What can hang from each mark
k_986: k_859
k_455: k_236 k_911 k_964
k_236: k_704 k_964
k_859: k_986
k_964: k_236 k_455
k_911: k_859
k_704: k_236 k_455

Every row comes from one small tree of marks. The marks that hang from a mark follow it in brackets, in the order of their numbers. Every link used is in the known rows. Which tree was each row made from?
Known rows
k_964{k_236{k_704} k_455{k_911{k_859{k_986}}}}: [ 31  13 -50   1   5  -9 -34  33  -9  23  10 -14  26   7  12  58   8  17]
k_964{k_236 k_455}: [ 18   9 -48  13  14  -8 -22  27  -8   0  11 -15   8  10  16  32   8  21]
k_964{k_455{k_236}}: [ 31  18 -46   6  24 -13  -4   4  -5  -1   9 -12   0  17  -1  42   8  22]
k_704{k_236{k_964{k_455{k_911{k_859{k_986}}}}}}: [  3   8 -53   4  14  12 -24 -11 -16  13  14 -11 -11   8  31  66  20  18]
k_964{k_236{k_704} k_455}: [ 18  19 -43   5  10  -4 -27  33  -2  15  14 -12  19  12  13  46  12  24]
k_964{k_455{k_911}}: [ 28  13 -46  13  15 -13  -7   4  -7   2   8  -6   7  11   4  47  -5  25]
k_964{k_236{k_704} k_455{k_911{k_859}}}: [ 28  21 -53   2   0  -8 -32  38 -13  21  10  -7  27   6  13  57   7  15]
k_986{k_859}: [  5  13 -42   6  22   2 -11 -25   5 -17  -6 -11 -14  -5   9  13  -6 -12]
k_236{k_704{k_455{k_911{k_859{k_986}}}} k_964}: [  9  19 -45  -2   0  11 -30 -13  -2  40  12 -14   3  20  25  86  18  22]
k_704{k_455{k_236}}: [ 25  19 -42  11  25   6 -14 -32 -20  15   4 -17  -5  22  24  45  17  31]
k_236{k_704{k_455{k_911}} k_964}: [  7  27 -43   2   1  15 -20 -12  -2  38  10  -9   5  20  26  89  16  28]
k_859{k_986}: [ 28 -15 -30   2  31  -3 -22 -38   2   2  -1 -32 -10   0   2  25   0  27]
k_236{k_704 k_964{k_455{k_911}}}: [ 11  27 -46   0   0   1 -14  13   9  27  14  -6   9  16   9  87   9  22]
k_455{k_911{k_859{k_986}} k_964{k_236{k_704}}}: [ 54  11 -58  12   1  -5 -25  -5  -5  15 -19 -11  22  -7  15  73  -4   4]
k_704{k_236{k_964}}: [ -4  15 -47   5  16  22 -18 -25 -17   7   6  -9 -18   3  33  56  18  23]
k_455{k_911{k_859} k_964{k_236}}: [ 49  17 -64  19  -2  -6 -19  -3 -13   0 -21  -3  15  -8  19  62  -9  -1]
k_236{k_704{k_455} k_964}: [ -2  25 -40  -1   4  13 -25 -13   3  33  15 -11  -2  23  26  78  20  27]

Which tree is each row?
[  1  20 -50  20  12  30 -20 -30 -32  30   9  -8  -8  20  55  85  26  35]	k_704{k_236{k_964} k_455{k_911}}
[  2  17 -51  10  14  16 -14 -10 -17  11  10  -6 -11   9  31  68  17  24]	k_704{k_236{k_964{k_455{k_911}}}}
[ 47  23 -56 -11   5   5 -19 -14 -10  30 -12 -18  10   4   3  88  10   6]	k_455{k_236{k_704 k_964} k_911{k_859{k_986}}}
[ 53  24 -51  23   3   3  -7  -6  -6  10 -25  -5  24  -6  16  80  -8  18]	k_455{k_911 k_964{k_236{k_704}}}
[ 20  20 -40   7   7  13 -32   1 -17  23  -2 -14  16   5  27  53  12  29]	k_964{k_236{k_704{k_455{k_911}}}}
[  5  27 -47  -2  -4  11 -29  -8  -3  38  12  -7   4  19  27  85  17  20]	k_236{k_704{k_455{k_911{k_859}}} k_964}
[ 49  23 -61  13  -4  -4 -22   1  -9  13 -19  -1  22  -8  17  71  -7   1]	k_455{k_911{k_859} k_964{k_236{k_704}}}
[ 30  13 -50  18   9  -6 -17  27 -14   5   3 -12  17   7  16  49   2  23]	k_964{k_236 k_455{k_911}}
[ 23  13 -53  22  17  16 -26 -35 -30  26   4  -6   0  16  50  76  20  26]	k_704{k_236 k_455{k_911{k_859{k_986}} k_964}}
[ -3  19 -57  12   8  25 -30 -25 -37  31  14  -6  -9  19  54  79  27  24]	k_704{k_236{k_964} k_455{k_911{k_859}}}
[ 15  18 -38   4  10  11 -34   0 -13  22   2 -16  12   7  27  44  15  28]	k_964{k_236{k_704{k_455}}}
[ 10  26 -50  -6  -4  -2 -21  15   7  28  16  -4   8  15   9  82  10  14]	k_236{k_704 k_964{k_455{k_911{k_859}}}}
[ 40  26 -53  -2  12 -14 -14  13 -11  17   7  -3  15  13  -2  62   6  15]	k_964{k_455{k_236{k_704} k_911{k_859}}}
[ 35  20 -47  16   9   0 -14  -5   5   3 -13  -8  12  -1  16  55   1  17]	k_455{k_964{k_236{k_704}}}
[  4  25 -43  -4   4   0 -17  13  14  23  19  -7   3  18   9  75  13  21]	k_236{k_704 k_964{k_455}}
[ 72  39 -52  15  12   2  10 -20  -4  17 -30  -2  22   1   3  98  -1  19]	k_455{k_236{k_704} k_911 k_964}
[  2  11 -53  12  11  24 -32 -30 -32  33  14 -12  -9  20  53  80  28  26]	k_704{k_236{k_964} k_455{k_911{k_859{k_986}}}}
